Every row comes from one small tree of marks. The marks that hang from a mark follow it in brackets, in the order of their numbers. Every link used is in the known rows. Which tree was each row made from?
Known rows
J814[J86]: [ -9.4   3.2  15.5   8.1 -12.8  -3.5 -19.4   3.5   6.9  -5.5   9.9 -19.5
  -4.6  25.2  -2.2  37.8   1.9 -11.1   6.5  13.6 -13.5  -8.1 -14.2 -12.9
  -4.4]
J679[J572[J86 J548 J680[J269]]]: [  5.2 -28.3  10.4  28.7 -11.6  -1.6  -9.0 -14.5  34.2  31.2  -0.6 -32.4
  32.0  29.2  34.5  41.2 -30.3 -11.2  43.3   5.7  34.6 -15.7 -30.0 -26.6
  33.5]
J679[J572[J593]]: [  5.9 -12.5   6.2   2.9 -23.4  -6.4  -2.9 -14.3  13.6   5.8   4.8  -3.9
  32.6  15.4  19.6  33.0 -32.7  -7.1  15.8   2.6   5.3  -5.8 -35.9 -12.9
   2.4]
J269[J679]: [ -1.1 -13.9  -0.1  -4.5  19.2   7.3   3.5  -6.9  18.5   7.0   7.9 -15.8
   0.1  13.7   5.6  11.5   0.6   8.5  21.1  23.0   1.2 -29.2 -18.8  -2.8
  11.5]
J679[J572[J86 J330 J593]]: [  3.1 -21.2  -2.3   7.9 -16.4 -25.8  -1.5 -25.3  14.0   8.8 -22.0 -10.2
  21.9  20.7  30.1  28.3 -33.3  22.0  12.2   2.6  20.7  -0.3 -42.3 -13.0
  13.3]
J680[J572[J86 J548 J593 J679]]: [-13.6 -16.8  -4.3   7.8 -24.2 -13.9  -9.0 -23.7  25.6  38.9 -28.5 -21.9
  34.2  26.5  26.0  47.9 -57.6  22.5  32.8   4.9  19.7 -20.6 -50.6 -34.8
  33.9]
J593[J572]: [-12.8  -5.4   2.9  -3.6  -0.7 -22.4 -16.9 -15.1  24.0  -3.4   2.4 -11.9
  15.8  -3.1  -0.1  31.6  -2.2  -3.8  15.6   4.7 -12.6  -7.8 -16.9 -14.2
 -12.9]
J572[J86[J814] J548 J679]: [ 15.2 -28.5   8.4   3.1  13.3 -25.4  -7.2  -5.1  31.3  35.2 -32.3 -23.4
   4.0  36.8  20.5  60.5 -37.3   8.7  40.2  20.1   6.5 -18.1 -21.1 -26.1
  33.5]
J679[J572[J86 J330 J548 J680]]: [ 16.1 -19.8  10.2  28.8  -5.2 -27.3 -11.9 -12.5  35.4  22.3 -22.2 -28.5
  29.0  39.5  35.7  38.8 -35.6   3.6  12.9   2.8  32.7  -7.7 -25.5 -16.3
  27.0]
J269[J680]: [-12.4 -20.3   3.1 -17.3  -2.5   3.6 -19.6  -2.6  13.5  14.6   4.6 -23.7
   0.7  25.7  -2.2  13.1  -3.3  14.7  15.7  18.3  -2.7 -12.3  -4.2  -2.3
  -2.9]
J680[J572[J330 J548]]: [  4.2 -18.3 -15.7  35.2 -19.5 -35.6   0.4 -26.0  15.3   3.7 -18.0 -30.4
   9.0  23.8  19.9  26.2 -24.7   7.3  12.8  -3.3  12.1 -12.8 -17.1 -10.8
  29.1]
J679[J572[J330 J548]]: [ 20.5 -18.6   3.0  38.0 -11.8 -35.9   0.5 -16.0  14.6   0.0 -13.6 -13.9
  16.9  32.4  19.5  34.4 -35.2 -11.0  10.9  -1.2  14.1 -10.2 -17.8 -13.8
  18.3]
J680[J572[J86[J814]]]: [  9.9 -31.6 -21.9 -12.3  -1.1 -15.0  -5.7  -8.5  23.7  22.3 -32.6 -26.8
   0.1  -3.2  21.3  35.4 -11.7  25.0  45.3  -4.4  -2.0  -6.4 -24.6 -27.1
  43.2]
J679[J572[J330 J548 J680]]: [ 21.3 -18.4  13.5  36.9 -12.8 -30.2  -6.5 -13.2  33.1  11.1  -3.0 -26.6
  28.5  42.1  34.5  33.8 -31.6 -22.2  -1.3   7.6  30.0  -8.1 -17.0  -0.9
  17.3]
J269[J679[J572[J86]] J680]: [ -3.4 -32.0  -2.1 -25.4  15.7  19.7 -14.3   6.0  26.9  33.9 -19.2 -10.0
  19.2  18.8   4.8   5.0  -9.3  29.3  37.4  11.4   7.3 -27.4 -38.2 -22.4
  25.7]
J593[J572[J330 J680]]: [-11.9 -10.7   6.8   8.7  -0.4 -33.1 -18.8 -23.4  39.6  -2.8   6.4 -31.7
  15.4  11.4  25.8  22.1   4.2  -8.6 -14.4  19.5  14.7   2.8 -16.7  10.5
  -8.2]
J679[J572]: [  6.3  -6.1   7.1   2.4  -9.4 -12.9  -5.2  -2.0  10.9   0.0   2.7  -6.7
  17.2  12.1   9.2  26.2 -26.5 -13.7  26.9  -4.3   4.6  -5.3 -20.2 -20.1
   9.1]
J572[J330 J680]: [ -0.8 -10.5   8.7  10.6  -1.4 -21.6  -7.0 -15.9  26.7   0.2   9.5 -38.1
  -0.9  32.8  28.9  15.4  -4.7  -4.0 -11.0  25.1  26.9   0.7  -6.4  17.9
   3.9]
J572[J86 J330 J679 J680[J269]]: [-25.1 -18.7   9.0   7.1  -0.4 -20.4  -4.9 -21.3  30.2  16.4  -0.4 -47.2
  -7.5  42.2  43.5  13.1 -15.4  -1.3  16.9  38.5  58.2   0.4 -27.1   4.1
  29.0]
J330[J572[J86[J814] J548 J593]]: [ 31.4 -48.5  -2.5  16.1  -3.5 -20.3   5.2 -36.2  30.2  21.9 -33.0 -11.8
  21.3  23.6  28.2  58.8 -28.3  28.5   0.8  14.4 -22.1 -23.0 -47.8 -18.4
  27.7]
J680[J269 J572[J86 J330 J548]]: [ -8.8 -34.7 -24.7  41.1 -18.9 -28.0   3.7 -36.8  14.5  14.8 -26.2 -40.6
   4.4  20.7  29.9  21.9 -18.3  23.4  38.3   0.5  29.3 -14.0 -28.4 -23.1
  49.5]
J593[J572[J86 J330 J548 J679]]: [-13.9 -14.1   4.8  16.5   5.5 -51.0 -18.0 -21.8  32.1  15.7 -33.8 -19.4
  17.6  26.5  16.2  44.9 -31.8  13.2  15.4  14.2  15.9 -12.8 -33.9 -23.6
  10.8]

Which tree is each row?
[  3.6 -24.7 -17.8  37.8 -33.2 -28.0   3.9 -38.7  16.6  10.4 -15.7 -27.3
  25.9  25.7  29.2  33.9 -31.0  14.5   0.7   4.7  12.5 -12.6 -32.2  -6.4
  22.4] => J680[J572[J330 J548 J593]]
[ -6.3 -42.1 -18.8   6.4 -17.4  21.9  -4.9 -22.4  29.3  42.2  -9.7 -24.4
  36.6  25.0  14.5  19.0 -13.6  27.3  14.4  22.0  -1.1 -40.3 -40.5  -7.7
  27.6] => J269[J679 J680[J572[J548 J593]]]
[  2.7 -15.2  14.3  -7.2 -17.3   3.6 -15.1 -11.6  34.7  27.2  -2.2 -17.5
  40.0  20.1  36.8  38.2 -33.5   6.8  16.3   6.9  25.4  -5.3 -43.1 -16.5
  12.9] => J679[J572[J86 J593 J680]]
[-14.7 -24.5  18.9  28.1 -24.5   0.5  -2.3 -30.2  33.9  29.3  21.1 -39.6
  29.5  51.1  42.9  44.1 -34.4 -25.9   9.0  45.1  42.3 -16.9 -33.6   4.1
  15.6] => J572[J548 J593 J679 J680[J269]]
[ 12.5 -18.9  17.2  23.9  -4.9 -14.3  -6.6 -22.8  34.4   7.7   7.0 -21.6
  24.0  33.5  20.2  35.1 -22.0  -8.6 -18.4  14.3  -1.2 -22.8 -26.9  -5.0
  12.6] => J330[J572[J548 J680]]
[ -3.4 -14.0  12.3   7.6   4.6 -26.6  -5.8 -18.7  23.4  16.1 -25.6  -8.5
  13.1  36.1  11.2  38.5 -46.5  14.2   9.2  11.3   2.2 -27.3 -46.0 -33.3
  27.8] => J330[J572[J86 J548 J679]]
[ -2.8 -20.5  10.9   9.5 -10.1 -20.1  -1.2 -32.1  24.9  22.3 -22.3  -5.3
  29.4  38.5  21.7  46.3 -53.8  20.4  -3.4  18.1   3.0 -27.7 -61.7 -25.4
  20.5] => J330[J572[J86 J548 J593 J679]]
[ 26.4 -42.8  -7.4   4.8  -6.9 -30.5   4.2 -21.8  24.8  14.0 -33.8 -14.8
  16.1  17.9  42.7  43.0 -25.2  16.1  17.3   9.6  13.0   4.5 -39.3  -7.6
  26.0] => J679[J572[J86[J814] J330 J593]]
[-11.6  -6.2  24.0  -8.3   0.1 -14.2  -7.9 -14.7  33.3   3.6  10.5 -18.2
  12.9  33.5  23.3  17.7 -26.7 -20.2 -19.8  28.0  19.8 -10.6 -38.7   1.4
  13.6] => J330[J572[J679 J680]]
[-16.1 -41.8 -26.1  -4.0 -11.8   5.3  -0.8 -29.1  23.7  21.4  -9.9 -29.4
  16.2  20.4  23.4  -7.2   3.5  34.1  -5.5  29.7  15.8 -22.4 -40.8  13.3
  25.3] => J269[J679 J680[J572[J330 J593]]]
[ -1.7 -19.8  -3.8  25.3   3.5 -45.1 -18.0 -26.8  28.9  10.2 -30.9 -20.4
  17.0  16.2  13.0  42.8 -15.2  25.1  14.5   3.6   0.0 -15.1 -23.3 -23.3
   4.4] => J593[J572[J86 J330 J548]]
[-14.2 -19.8   6.7   3.2  -1.5   6.1  -9.7 -16.6  27.9  19.7  11.0 -41.2
   2.3  21.4  31.1  20.8  -3.8   7.2  34.1  21.3  31.7  -8.3 -18.3  -7.3
  19.6] => J572[J86 J680[J269]]
[ 14.2 -21.1  17.0  17.0 -20.5  -1.9 -14.0 -16.6  40.1  38.1  -9.5 -20.2
  52.9  32.5  38.1  55.1 -45.6   6.7  18.5   6.3  20.7 -14.5 -42.7 -24.1
  17.7] => J679[J572[J86 J548 J593 J680]]
[-26.1   2.0  22.8 -13.0  -0.8 -19.0 -26.8  -8.1  44.4  12.4  11.9 -22.8
  25.7  16.3  18.8  33.5 -14.7 -26.0   3.2  24.7  19.0  -2.9 -27.5  -4.9
  -5.4] => J593[J572[J679 J680]]
[  3.8 -14.4   0.0   6.0  -2.3 -31.8  -5.5 -10.6  13.2   1.6 -24.2 -12.7
   7.5  18.6  19.8  20.9 -26.7  15.3  22.6  -4.8  21.1  -0.4 -27.1 -20.2
  21.4] => J679[J572[J86 J330]]
[-23.6 -18.0  18.7  24.6 -10.0 -18.4 -17.3 -24.4  46.3  22.3  15.1 -35.6
  31.9  29.1  28.8  44.2 -18.8 -37.3  18.2  32.2  30.6 -13.6 -30.4  -8.4
   8.8] => J593[J572[J548 J679 J680[J269]]]
[-10.0 -13.8  -9.2  18.7 -11.0 -40.8  -6.8 -20.9  22.0  23.7 -39.8 -29.0
   9.4  33.1  25.4  29.6 -47.3  20.1  26.7   4.4  31.3 -13.9 -32.9 -27.9
  44.4] => J680[J572[J86 J330 J548 J679]]
[ 19.3 -17.8   8.1  27.6 -26.0 -10.6  -1.8 -19.8  18.1  16.4  -1.7  -7.0
  43.4  27.3  20.2  52.5 -45.7  -7.9  17.2  -0.1   1.8 -17.4 -34.2 -20.5
   8.5] => J679[J572[J548 J593]]
[ -2.7 -17.6  18.8  27.3 -16.4 -24.5  -4.8 -28.0  36.2  22.2   2.2 -36.2
  26.7  59.8  42.2  42.7 -40.1 -11.2 -20.0  42.2  41.0  -9.5 -30.7  15.8
   7.1] => J572[J330 J548 J593 J679 J680]
[ -8.1 -18.7  -7.3  29.4 -31.6 -35.8   2.0 -34.5  20.7  16.4 -18.6 -26.0
  24.6  38.2  35.0  35.6 -47.8   3.7   1.3  16.3  27.7 -11.3 -40.5  -7.3
  28.0] => J680[J572[J330 J548 J593 J679]]
[-13.0 -11.2  23.4  -6.8 -13.7  -8.0  -3.5 -28.4  34.8   8.5  13.6 -17.8
  29.2  35.5  35.2  26.4 -31.4 -12.4 -31.1  35.3  18.9 -12.6 -54.4   6.6
   6.8] => J330[J572[J593 J679 J680]]
[ 10.6 -31.9   7.9  50.0 -20.1 -22.9   2.4 -25.9  29.2   9.4   8.4 -37.3
  24.2  42.3  44.0  28.6 -22.4 -32.3  11.5  16.6  44.0  -5.9 -22.2   0.8
  27.8] => J679[J572[J330 J548 J680[J269]]]
[-23.2 -28.1 -21.6   5.5 -30.7   2.8   0.9 -36.8  14.7  19.8  -8.0 -31.5
  15.9   0.9  32.0  21.9 -16.7  27.8  41.4   4.0  19.4  -9.5 -45.5 -22.3
  34.7] => J680[J269 J572[J86 J593]]
[ -0.1 -17.3  13.6   2.0 -15.5  -2.8  -1.4 -32.6  30.8   4.1  16.5 -18.2
  27.1  23.0  31.3  24.0 -16.3  -2.0 -32.2  26.1   2.8 -12.1 -43.7   9.4
   0.6] => J330[J572[J593 J680]]
[ -4.1 -31.5 -12.7 -19.2 -13.7 -15.0  -2.5 -18.3  30.1  35.1 -32.7 -23.0
  17.4  10.7  36.5  44.9 -35.5  19.4  33.3  14.1  14.2  -4.8 -48.5 -22.2
  42.8] => J680[J572[J86[J814] J593 J679]]
[-23.3 -17.4  18.1   5.7  -7.2  -9.7   1.2 -27.1  29.4   2.5  23.4 -29.6
   8.0  33.2  33.6  11.2 -15.5 -30.1  -6.3  34.9  33.1 -11.1 -42.3   4.7
  24.2] => J330[J572[J679 J680[J269]]]
[-11.6 -26.2   3.6   9.0  11.3  22.7   5.0 -16.0  30.8  14.8  30.4 -38.4
   3.3  21.3  29.1   4.0  14.1 -12.9  20.6  40.6  29.6 -26.6 -20.8  13.0
  20.6] => J572[J680[J269[J679]]]
[-23.7 -15.4 -13.3  -3.6 -21.1 -28.8  -3.2 -28.8  18.5  16.7 -29.0 -25.0
  14.0  22.0  34.7  20.5 -40.1  28.0  13.8  13.3  35.1  -2.1 -50.4 -14.2
  32.4] => J680[J572[J86 J330 J593 J679]]
[  7.3 -14.8  13.6  12.0   2.7  -4.8 -18.9  -7.7  36.8  33.7  -7.8 -33.4
  19.3  32.7  21.8  47.2 -26.3  15.1  22.0  12.2  14.2 -19.2 -13.6 -18.2
  14.0] => J572[J86 J548 J680]
[ -2.9 -20.7   0.7  -4.6  -7.4  -8.9   0.4 -33.2  16.4   5.2 -14.4  -6.9
  17.6  12.5  17.2  26.1 -23.6  35.4  -4.1   9.9 -11.8 -16.4 -53.1 -16.9
   8.6] => J330[J572[J86 J593]]
[-13.4 -13.8  -5.8   0.9   6.7 -39.5 -16.8 -23.6  24.8   0.0 -23.3 -18.5
   5.3   3.2  12.8  24.8  -3.8  25.3  11.8   5.3   2.1  -1.4 -25.0 -15.5
   1.1] => J593[J572[J86 J330]]
[-20.1  -6.3  -9.2   3.6 -14.5 -36.2  -1.8 -16.5  13.6  -0.4 -12.7 -26.7
  -1.2  23.3  21.1   9.3 -29.7  -4.6  10.3  11.1  31.4  -1.4 -26.2  -6.3
  30.2] => J680[J572[J330 J679]]
[ 17.1 -36.2   1.3  15.3  13.8 -46.0  -2.4 -13.2  28.2  25.1 -41.2 -29.3
  -5.4  44.5  31.4  52.4 -34.0  12.3  23.8  25.8  19.2  -9.9 -18.9 -11.4
  37.4] => J572[J86[J814] J330 J548 J679]
[-14.0 -34.3   1.0   2.8   4.1  28.8   4.4 -29.3  36.4  33.5  12.7 -36.5
  18.8  20.2  41.3  15.5   3.0  18.6  23.3  44.5  34.7 -26.2 -45.2   5.7
  24.1] => J572[J86 J593 J680[J269[J679]]]
[ -5.1 -40.2 -26.3  48.1  -6.6 -13.1  17.8 -37.9  19.7  10.0  -6.0 -37.2
   4.5  21.5  27.4   5.5  -2.6   3.0  24.9  18.8  28.2 -31.6 -29.4  -1.6
  50.9] => J680[J269[J679] J572[J330 J548]]
[ -3.1 -12.0  25.1  14.4 -16.8  -4.8 -10.8 -18.5  39.1  31.1  10.9 -29.1
  36.9  50.6  34.1  51.3 -44.0 -15.8  -2.8  36.7  27.7 -17.5 -31.4   2.0
   4.5] => J572[J548 J593 J679 J680]
[ -6.9 -20.7   8.8   4.8 -10.1   2.9  -8.5 -11.9  29.3  20.4   6.8 -29.5
  21.2  17.3  34.3  23.2 -17.4  -9.3  41.4   7.3  37.3  -3.9 -32.1 -19.6
  29.3] => J679[J572[J86 J680[J269]]]
[-22.1 -22.9  -9.7  19.4 -17.9 -14.8  -3.0 -21.8  20.1  30.8 -19.8 -33.4
  11.8  23.3  24.8  32.7 -40.7   7.1  56.0   5.5  33.9 -21.0 -38.8 -38.1
  52.8] => J680[J269 J572[J86 J548 J679]]
[ -0.1 -13.2  15.4  16.5  -2.4 -28.4  -0.5 -20.6  19.4   4.2  -6.7  -6.7
  14.4  37.6   8.2  33.5 -42.2 -10.5  -4.4  15.9  -0.8 -26.6 -38.5 -17.9
  18.3] => J330[J572[J548 J679]]
[  6.8 -51.0  -4.6  -2.8  26.1  17.6   4.5 -15.6  43.4  32.9   0.0 -42.7
  -3.5  17.4  42.5  21.8  18.0   6.6  38.9  42.3  24.5 -23.2 -25.8   3.7
  43.4] => J572[J86[J814] J680[J269[J679]]]
[-12.1 -33.1   2.7  11.1  -3.1  28.8   9.9 -31.5  34.3  19.4  32.2 -36.7
  19.1  23.5  40.4  11.9   7.1  -5.4   8.9  47.7  30.9 -25.5 -36.5  19.7
  14.2] => J572[J593 J680[J269[J679]]]
